Each row was made from one walk, in order. Every step used is in the known rows, and no mark comes twice. Write each row's walk.
Known rows:
N/U: [ 0.15  0.03  0.01  0.00 -0.37  0.06  0.01 -0.02  0.14  0.00  0.03 -0.06
  0.13 -0.05  0.04  0.00  0.14  0.15 -0.17 -0.10 -0.31 -0.17  0.11  0.14
  0.01 -0.09 -0.22 -0.32  0.01  0.10]
K/N/U/F/Y/T: [-0.28 -0.08 -0.10  0.17  0.37 -0.04 -0.17 -0.11  0.17 -0.10  0.40 -0.18
  0.09 -0.10  0.36  0.30  0.09  0.15  0.13  0.30 -0.14  0.07  0.30 -0.03
  0.12 -0.04  0.06 -0.30  0.04  0.01]
K/F/Y: [-0.12 -0.15 -0.01  0.13 -0.26 -0.12  0.00 -0.11 -0.02  0.01 -0.09  0.10
 -0.07 -0.08  0.00 -0.09 -0.10  0.07 -0.02 -0.20  0.08  0.02  0.09 -0.13
  0.00 -0.15  0.03  0.02 -0.07 -0.09]
B/K/F: [ 0.07 -0.04 -0.06  0.09 -0.15  0.04  0.21 -0.05  0.02  0.09 -0.02 -0.03
 -0.09  0.05 -0.16 -0.20  0.11  0.02 -0.16 -0.35 -0.01 -0.11 -0.05  0.03
 -0.02 -0.09 -0.16  0.22 -0.19 -0.15]
U/N/K/F/Y: [-0.01 -0.02 -0.20  0.04 -0.15 -0.06  0.07 -0.15 -0.04  0.14  0.09  0.12
 -0.24  0.04 -0.06 -0.04 -0.08 -0.20  0.28 -0.21  0.27  0.19  0.06 -0.20
 -0.06 -0.07  0.23 -0.18  0.01 -0.11]
T/U: [ 0.06  0.00  0.12 -0.08 -0.32 -0.16 -0.13  0.05  0.11  0.02 -0.39 -0.02
  0.03 -0.11 -0.18 -0.08 -0.01 -0.02 -0.14  0.00 -0.10 -0.07 -0.26  0.08
  0.03 -0.08  0.00  0.14  0.03  0.00]
B/L: [ 0.15  0.02  0.31 -0.17 -0.21  0.01  0.13 -0.24 -0.06 -0.12 -0.12  0.01
  0.14 -0.13  0.02 -0.26  0.23  0.41 -0.08 -0.08 -0.17 -0.05 -0.05 -0.07
 -0.01 -0.12 -0.11 -0.01 -0.09 -0.03]
L/B/K/F/Y/N: [ 0.18 -0.04 -0.15  0.30  0.17 -0.07  0.24  0.10 -0.02 -0.06 -0.15  0.29
  0.12  0.09 -0.13  0.02 -0.06  0.18 -0.14 -0.57  0.02  0.39 -0.02  0.27
 -0.11  0.11 -0.03  0.20 -0.30 -0.16]
Y/N: [ 0.20 -0.06  0.15 -0.02 -0.28 -0.13 -0.02  0.20 -0.19 -0.13 -0.24  0.26
  0.25 -0.04 -0.25 -0.19  0.17  0.16 -0.13 -0.02 -0.18  0.16 -0.18  0.04
 -0.25  0.03  0.00  0.04 -0.05 -0.06]
B/K/N/Y/T: [ 0.22 -0.12 -0.05  0.08  0.40  0.22  0.20  0.01 -0.18 -0.21  0.31  0.20
  0.20  0.19 -0.02  0.03 -0.03  0.08 -0.01  0.17  0.02 -0.17  0.18 -0.05
  0.18  0.06 -0.08  0.06 -0.06 -0.02]
T/U/F/K: [-0.46  0.10  0.23 -0.19 -0.14 -0.12 -0.23 -0.01  0.32  0.22 -0.31 -0.32
 -0.33 -0.09 -0.01 -0.01 -0.08 -0.11  0.02  0.06  0.11 -0.04 -0.11  0.05
 -0.10 -0.07  0.00  0.41  0.10  0.01]
F/Y/N/K: [ 0.16 -0.09  0.05  0.16 -0.12 -0.09 -0.03  0.17 -0.17 -0.21 -0.02  0.48
  0.06 -0.05 -0.15 -0.05  0.02  0.16  0.21 -0.05 -0.12  0.40 -0.06  0.15
 -0.22  0.09  0.14 -0.29 -0.03 -0.08]
L/B/K/N/U/F: [ 0.06  0.30 -0.12  0.02  0.19  0.25  0.23 -0.04  0.38  0.12  0.27 -0.37
  0.11  0.14  0.31  0.18  0.09  0.19 -0.40 -0.24 -0.22 -0.02  0.23  0.46
  0.14  0.01 -0.10  0.09 -0.10  0.11]
X/F/Y/T/U/N: [-0.28 -0.17 -0.34  0.00  0.50 -0.22 -0.30 -0.06  0.00  0.06 -0.30 -0.09
 -0.15 -0.13  0.18  0.18 -0.08 -0.19  0.29  0.19  0.06  0.12 -0.40 -0.24
 -0.01  0.19  0.28 -0.14 -0.13  0.04]
Y/T/U: [ 0.12 -0.10  0.05  0.01  0.02 -0.26 -0.21  0.09 -0.05 -0.13 -0.21 -0.02
  0.08 -0.12 -0.23 -0.02  0.09 -0.12  0.06  0.21 -0.08 -0.11 -0.40 -0.04
  0.01  0.04 -0.04 -0.09  0.09 -0.08]
K/N/Y/T: [ 0.25 -0.06  0.06 -0.02  0.20  0.13  0.06  0.02 -0.30 -0.23  0.27  0.17
  0.28  0.08 -0.02  0.03 -0.05  0.01  0.02  0.37  0.09 -0.21  0.14 -0.18
  0.21  0.01 -0.03 -0.10  0.14  0.01]
L/B: [ 0.27  0.09  0.07 -0.06 -0.31  0.12  0.08  0.03 -0.11 -0.04 -0.19  0.08
  0.15  0.11 -0.07 -0.15  0.06  0.12 -0.35 -0.24 -0.16 -0.08 -0.23  0.20
 -0.02 -0.05 -0.06  0.00  0.06  0.16]
K/N/Y/T/U: [ 0.27 -0.03  0.03 -0.06  0.27 -0.07 -0.03  0.06 -0.09 -0.12  0.05  0.03
  0.26  0.01 -0.07  0.14 -0.19 -0.15  0.05  0.40  0.15 -0.15  0.00 -0.10
  0.28  0.07  0.04  0.02  0.17 -0.08]
L/B/K/N: [ 0.33  0.12  0.06  0.02  0.00  0.24  0.19  0.01  0.12 -0.03  0.04  0.14
  0.19  0.32 -0.02 -0.07  0.04  0.29 -0.34 -0.26 -0.04 -0.01  0.00  0.36
  0.16 -0.05 -0.05  0.22 -0.07 -0.03]
U/F: [-0.27  0.04  0.10 -0.14 -0.21  0.06 -0.06  0.00 -0.06  0.12 -0.12 -0.22
 -0.06 -0.13  0.11 -0.14  0.15  0.03 -0.25  0.01 -0.22 -0.08 -0.12 -0.04
 -0.11 -0.09  0.05  0.21 -0.01  0.14]
F/K/N/Y/T: [ 0.05 -0.07  0.21 -0.04  0.17  0.14 -0.01 -0.02 -0.11 -0.16  0.32  0.23
  0.04  0.23 -0.07  0.04 -0.15  0.00  0.23  0.34  0.34 -0.23  0.29 -0.17
  0.16  0.00 -0.14  0.02  0.24 -0.05]
N/K/F/Y/T: [ 0.12 -0.12 -0.12  0.28  0.09 -0.15  0.00 -0.02 -0.24 -0.15  0.33  0.14
 -0.14 -0.07 -0.10  0.00  0.03 -0.19  0.41 -0.01  0.21  0.08 -0.08 -0.14
 -0.04 -0.01 -0.02 -0.43  0.06 -0.21]
L/B/K: [ 0.23  0.04 -0.03  0.04 -0.10  0.22  0.19  0.02  0.02 -0.02 -0.12  0.10
  0.07  0.22 -0.09 -0.12  0.09  0.18 -0.38 -0.43 -0.23 -0.05 -0.19  0.37
 -0.02  0.01 -0.16  0.12 -0.16  0.13]
Y/N/U/F/K: [-0.23  0.14  0.12 -0.02 -0.09 -0.05 -0.09  0.11  0.22  0.09  0.03 -0.16
 -0.07 -0.08  0.02  0.07  0.14  0.09  0.02  0.00 -0.11  0.13  0.19  0.15
 -0.30  0.10 -0.19  0.00  0.01  0.00]

Write each row's walk:
[ 0.03 -0.17  0.00  0.18 -0.12 -0.26  0.01  0.09 -0.12 -0.07 -0.18  0.27
  0.13 -0.12 -0.16 -0.05 -0.05  0.12  0.06 -0.20  0.05  0.32  0.04 -0.08
 -0.18  0.00  0.07  0.05 -0.14 -0.22]  K/F/Y/N
[-0.38  0.14  0.12 -0.08 -0.19  0.08 -0.10 -0.06  0.32  0.19  0.11 -0.35
 -0.25 -0.06  0.17  0.05  0.09  0.04 -0.02 -0.04 -0.11 -0.13  0.23  0.10
 -0.09 -0.08 -0.24 -0.02  0.06  0.15]  N/U/F/K
[ 0.00  0.03 -0.21  0.02 -0.07 -0.26 -0.04 -0.07  0.17  0.19 -0.15 -0.05
 -0.27 -0.04 -0.12  0.07 -0.24 -0.33  0.33 -0.19  0.34  0.25 -0.07 -0.12
  0.01 -0.01  0.30 -0.09  0.02 -0.21]  T/U/N/K/F/Y
[ 0.24  0.02 -0.15 -0.09  0.10 -0.21 -0.13  0.08 -0.06 -0.01 -0.02 -0.03
 -0.09  0.00 -0.29  0.00  0.09 -0.38  0.36  0.20  0.12  0.05 -0.43 -0.12
 -0.07  0.12  0.16 -0.31  0.17 -0.08]  Y/T/U/N/K
[-0.09  0.19  0.05 -0.11 -0.10  0.09  0.01 -0.05  0.25  0.13  0.24 -0.37
  0.11 -0.05  0.31  0.12  0.11  0.15 -0.20  0.15 -0.18 -0.10  0.29  0.10
  0.12 -0.10 -0.03 -0.05  0.07  0.04]  K/N/U/F
[-0.19  0.04  0.02  0.07  0.07 -0.07 -0.04  0.17 -0.14 -0.06  0.00  0.16
 -0.08 -0.18  0.06  0.03  0.08  0.04  0.14  0.05 -0.13  0.45 -0.05  0.11
 -0.29  0.12  0.22 -0.09 -0.06 -0.01]  U/F/Y/N/K
[ 0.24  0.05  0.12 -0.15 -0.14  0.23  0.14 -0.02 -0.14 -0.06  0.08  0.17
  0.24  0.11  0.07 -0.04 -0.17  0.09 -0.18  0.15  0.03 -0.16  0.29 -0.06
  0.22 -0.08  0.04  0.11  0.10  0.07]  K/N/Y
[-0.37 -0.12 -0.17  0.20  0.27 -0.09 -0.21 -0.06  0.05 -0.08  0.23 -0.21
 -0.02 -0.24  0.30  0.25  0.15  0.06  0.10  0.15 -0.31  0.03  0.13 -0.05
 -0.05  0.02 -0.06 -0.39 -0.07  0.15]  N/U/F/Y/T
[-0.46  0.04  0.25 -0.13 -0.21  0.08 -0.13 -0.04  0.12  0.16 -0.10 -0.16
 -0.32 -0.02  0.04 -0.15  0.08  0.01 -0.04  0.02  0.05 -0.09  0.01 -0.04
 -0.16 -0.12 -0.06  0.32  0.09  0.10]  U/F/K
[-0.01 -0.02 -0.02 -0.24 -0.23 -0.19 -0.17  0.00  0.13  0.19 -0.47 -0.08
 -0.01 -0.02 -0.20 -0.05 -0.04 -0.13 -0.07 -0.01 -0.02  0.02 -0.29 -0.12
 -0.02 -0.05  0.23  0.16  0.02  0.01]  T/U/N
[-0.19  0.12 -0.03 -0.07 -0.21  0.05 -0.02 -0.03  0.17  0.12  0.07 -0.39
  0.02 -0.15  0.23  0.04  0.19  0.03 -0.23  0.00 -0.38 -0.12  0.12  0.08
 -0.06 -0.07 -0.12 -0.13 -0.01  0.19]  N/U/F
[ 0.08 -0.14 -0.25  0.36  0.37 -0.03  0.12 -0.05 -0.06 -0.12  0.12  0.11
 -0.03  0.12 -0.06  0.06  0.00  0.05  0.01 -0.40  0.06  0.08 -0.11  0.10
  0.02  0.05 -0.11 -0.03 -0.19 -0.09]  L/B/K/F/Y/T
[ 0.16  0.01  0.00 -0.04  0.10  0.33  0.27 -0.03 -0.01 -0.05  0.13  0.19
  0.16  0.21  0.05  0.00 -0.13  0.17 -0.21 -0.03 -0.03 -0.13  0.29  0.12
  0.23 -0.02 -0.04  0.25 -0.12  0.04]  B/K/N/Y
[-0.05  0.00  0.39 -0.13 -0.30  0.09 -0.09 -0.07  0.17  0.01  0.04  0.20
 -0.04  0.21 -0.10 -0.13 -0.05  0.23  0.04  0.10  0.29 -0.14  0.20  0.05
  0.10 -0.19 -0.06  0.21  0.17 -0.13]  F/K/N
[-0.31  0.05 -0.01  0.05  0.02  0.03 -0.09 -0.14  0.32  0.07  0.22 -0.21
  0.06 -0.09  0.45  0.24 -0.03  0.26 -0.07  0.12 -0.16  0.08  0.46  0.10
  0.15 -0.13  0.10 -0.08  0.00  0.06]  K/N/U/F/Y
[ 0.15  0.06 -0.03 -0.18 -0.30  0.10  0.04  0.01 -0.11  0.10  0.00  0.11
 -0.10  0.10 -0.16 -0.17  0.13 -0.13  0.09 -0.05  0.02  0.03 -0.17 -0.08
 -0.11 -0.04  0.16 -0.22  0.09  0.08]  U/N/K
[-0.25  0.03  0.17 -0.13  0.35  0.17 -0.03 -0.03 -0.09 -0.04  0.34 -0.11
 -0.09  0.09  0.12  0.08 -0.11 -0.11  0.16  0.40  0.31 -0.17  0.28 -0.22
  0.11  0.01 -0.04  0.21  0.20  0.04]  U/F/K/N/Y/T
[-0.20 -0.21 -0.12  0.17  0.36  0.00 -0.16 -0.03 -0.23 -0.15  0.00  0.09
 -0.07 -0.11  0.26  0.04  0.06  0.03  0.16  0.15 -0.12 -0.05 -0.28 -0.14
 -0.03  0.11  0.02 -0.29 -0.15  0.10]  X/F/Y/T
[ 0.43  0.14  0.04  0.08 -0.27 -0.15  0.20  0.20 -0.22 -0.05  0.07  0.12
  0.06 -0.05 -0.33 -0.18  0.12 -0.17  0.15 -0.10  0.14  0.20 -0.12  0.06
 -0.24  0.09 -0.02 -0.15  0.05 -0.32]  Y/N/K/F
[-0.30  0.13  0.23 -0.23  0.04  0.27  0.04 -0.06  0.07  0.12  0.14 -0.11
 -0.16  0.12  0.20  0.04 -0.22 -0.01 -0.06  0.21  0.25 -0.13  0.43 -0.09
  0.11 -0.09  0.01  0.39  0.17  0.11]  U/F/K/N/Y
[-0.13  0.13  0.20 -0.15 -0.05  0.18 -0.02 -0.12  0.16  0.10  0.06 -0.01
 -0.20  0.18  0.16 -0.09 -0.07  0.12  0.07  0.16  0.31 -0.16  0.04  0.04
  0.09 -0.03 -0.03  0.19  0.08 -0.06]  X/F/K/N
[-0.26  0.08  0.08 -0.18 -0.14 -0.15 -0.15  0.04  0.16  0.17 -0.33 -0.37
 -0.10 -0.22  0.03 -0.02  0.02 -0.13 -0.22  0.10 -0.12 -0.02 -0.27  0.04
 -0.01 -0.06  0.12  0.30  0.00  0.06]  T/U/F
[ 0.07 -0.05 -0.12 -0.25 -0.13  0.21  0.10 -0.02 -0.21  0.09 -0.16  0.10
  0.09  0.10 -0.01 -0.06 -0.09 -0.08 -0.11 -0.03 -0.05 -0.11  0.08 -0.28
  0.01 -0.01  0.10  0.05 -0.01  0.27]  U/N/Y
[-0.05  0.13  0.00 -0.01 -0.07 -0.09  0.00  0.18  0.07  0.03 -0.02 -0.22
  0.17 -0.22  0.09  0.07  0.24  0.09 -0.19  0.02 -0.36  0.17  0.06  0.13
 -0.24  0.09 -0.06 -0.12 -0.08  0.05]  Y/N/U/F
[ 0.12 -0.08 -0.12  0.26  0.17 -0.36 -0.10  0.00 -0.03 -0.10  0.10  0.00
 -0.18 -0.16 -0.16  0.12 -0.10 -0.33  0.45  0.05  0.26  0.11 -0.20 -0.05
  0.03  0.05  0.05 -0.32  0.09 -0.29]  N/K/F/Y/T/U
[ 0.42  0.05 -0.12  0.08  0.48  0.30  0.30  0.03 -0.19 -0.21  0.30  0.17
  0.30  0.30  0.01  0.10 -0.06  0.07 -0.17 -0.03  0.01 -0.12  0.08  0.17
  0.22  0.14 -0.12  0.02 -0.03  0.08]  L/B/K/N/Y/T
[ 0.09 -0.15 -0.18 -0.14  0.18  0.10  0.02  0.00 -0.38 -0.06  0.01  0.10
  0.10  0.05 -0.08 -0.02  0.02 -0.17  0.09  0.15 -0.01 -0.13 -0.06 -0.40
 -0.02  0.07  0.06 -0.13  0.04  0.19]  U/N/Y/T
[ 0.07 -0.11 -0.25  0.37  0.12 -0.14  0.16  0.04  0.23 -0.03  0.07  0.14
  0.09 -0.07 -0.05  0.16  0.03  0.20  0.03 -0.42 -0.16  0.31  0.29  0.21
 -0.12  0.10 -0.16 -0.13 -0.32 -0.21]  B/K/F/Y/N/U
[ 0.18 -0.07 -0.04 -0.03  0.17 -0.10 -0.08  0.08 -0.19 -0.17 -0.14  0.00
  0.13 -0.11 -0.14  0.10 -0.11 -0.24  0.02  0.23 -0.06 -0.17 -0.16 -0.12
  0.11  0.12 -0.06 -0.06  0.07  0.08]  N/Y/T/U
[-0.11 -0.25 -0.01  0.15  0.17 -0.30 -0.32  0.02  0.00 -0.17 -0.22  0.13
  0.04 -0.15 -0.09  0.13 -0.06  0.00  0.19  0.16 -0.09  0.07 -0.23 -0.04
  0.03  0.03  0.06 -0.13  0.02 -0.05]  F/Y/T/U
[-0.33 -0.01  0.06 -0.11  0.34 -0.07 -0.16  0.02  0.00  0.05 -0.05 -0.25
 -0.24 -0.10  0.01  0.15 -0.18 -0.33  0.16  0.27  0.19 -0.14 -0.01 -0.17
  0.00  0.13 -0.09  0.22  0.13  0.12]  N/Y/T/U/F/K
[-0.49 -0.12  0.03  0.00 -0.05  0.00 -0.14 -0.07  0.01  0.05 -0.16 -0.06
 -0.13 -0.17  0.27 -0.01  0.01  0.14 -0.11 -0.01 -0.19  0.11  0.02 -0.07
 -0.09 -0.11  0.16  0.15 -0.08  0.16]  U/F/Y
[ 0.07  0.01 -0.13 -0.29 -0.08  0.00  0.00  0.01 -0.02  0.16 -0.37 -0.04
  0.03  0.01 -0.08  0.05 -0.24 -0.23 -0.09  0.01  0.01 -0.02 -0.05 -0.21
  0.10  0.04  0.17  0.16  0.01  0.18]  T/U/N/Y
[ 0.26  0.08 -0.20  0.00  0.11 -0.30 -0.01  0.03 -0.06  0.11  0.07 -0.20
 -0.16 -0.03 -0.32  0.02  0.03 -0.57  0.39  0.09  0.37  0.03 -0.35 -0.23
 -0.03  0.08  0.13 -0.23  0.15 -0.28]  Y/T/U/N/K/F
[-0.15 -0.18 -0.12  0.24  0.00 -0.02  0.12 -0.11  0.10  0.02 -0.06  0.17
 -0.14  0.01  0.01 -0.05 -0.04  0.15 -0.02 -0.38  0.01  0.07  0.11  0.02
  0.01 -0.12 -0.04  0.18 -0.29 -0.11]  B/K/F/Y
[ 0.39  0.15 -0.02 -0.03  0.16  0.39  0.38  0.02 -0.01 -0.04  0.11  0.18
  0.23  0.34  0.09  0.03 -0.18  0.16 -0.35 -0.22 -0.01 -0.09  0.23  0.29
  0.26  0.05 -0.06  0.24 -0.09  0.13]  L/B/K/N/Y
[ 0.31  0.14  0.02  0.04 -0.39  0.00  0.19  0.01 -0.12  0.06  0.18 -0.03
 -0.13 -0.01 -0.17 -0.20  0.07 -0.19  0.09 -0.14  0.18 -0.07 -0.07  0.00
 -0.05 -0.08 -0.05 -0.19  0.10 -0.16]  N/K/F
[-0.22  0.06  0.17 -0.12 -0.12  0.15 -0.06 -0.06  0.06  0.12 -0.11 -0.03
 -0.32  0.06  0.13 -0.16  0.02  0.01  0.04 -0.02  0.12 -0.21 -0.15  0.00
 -0.09  0.01 -0.15  0.10 -0.01  0.08]  X/F/K
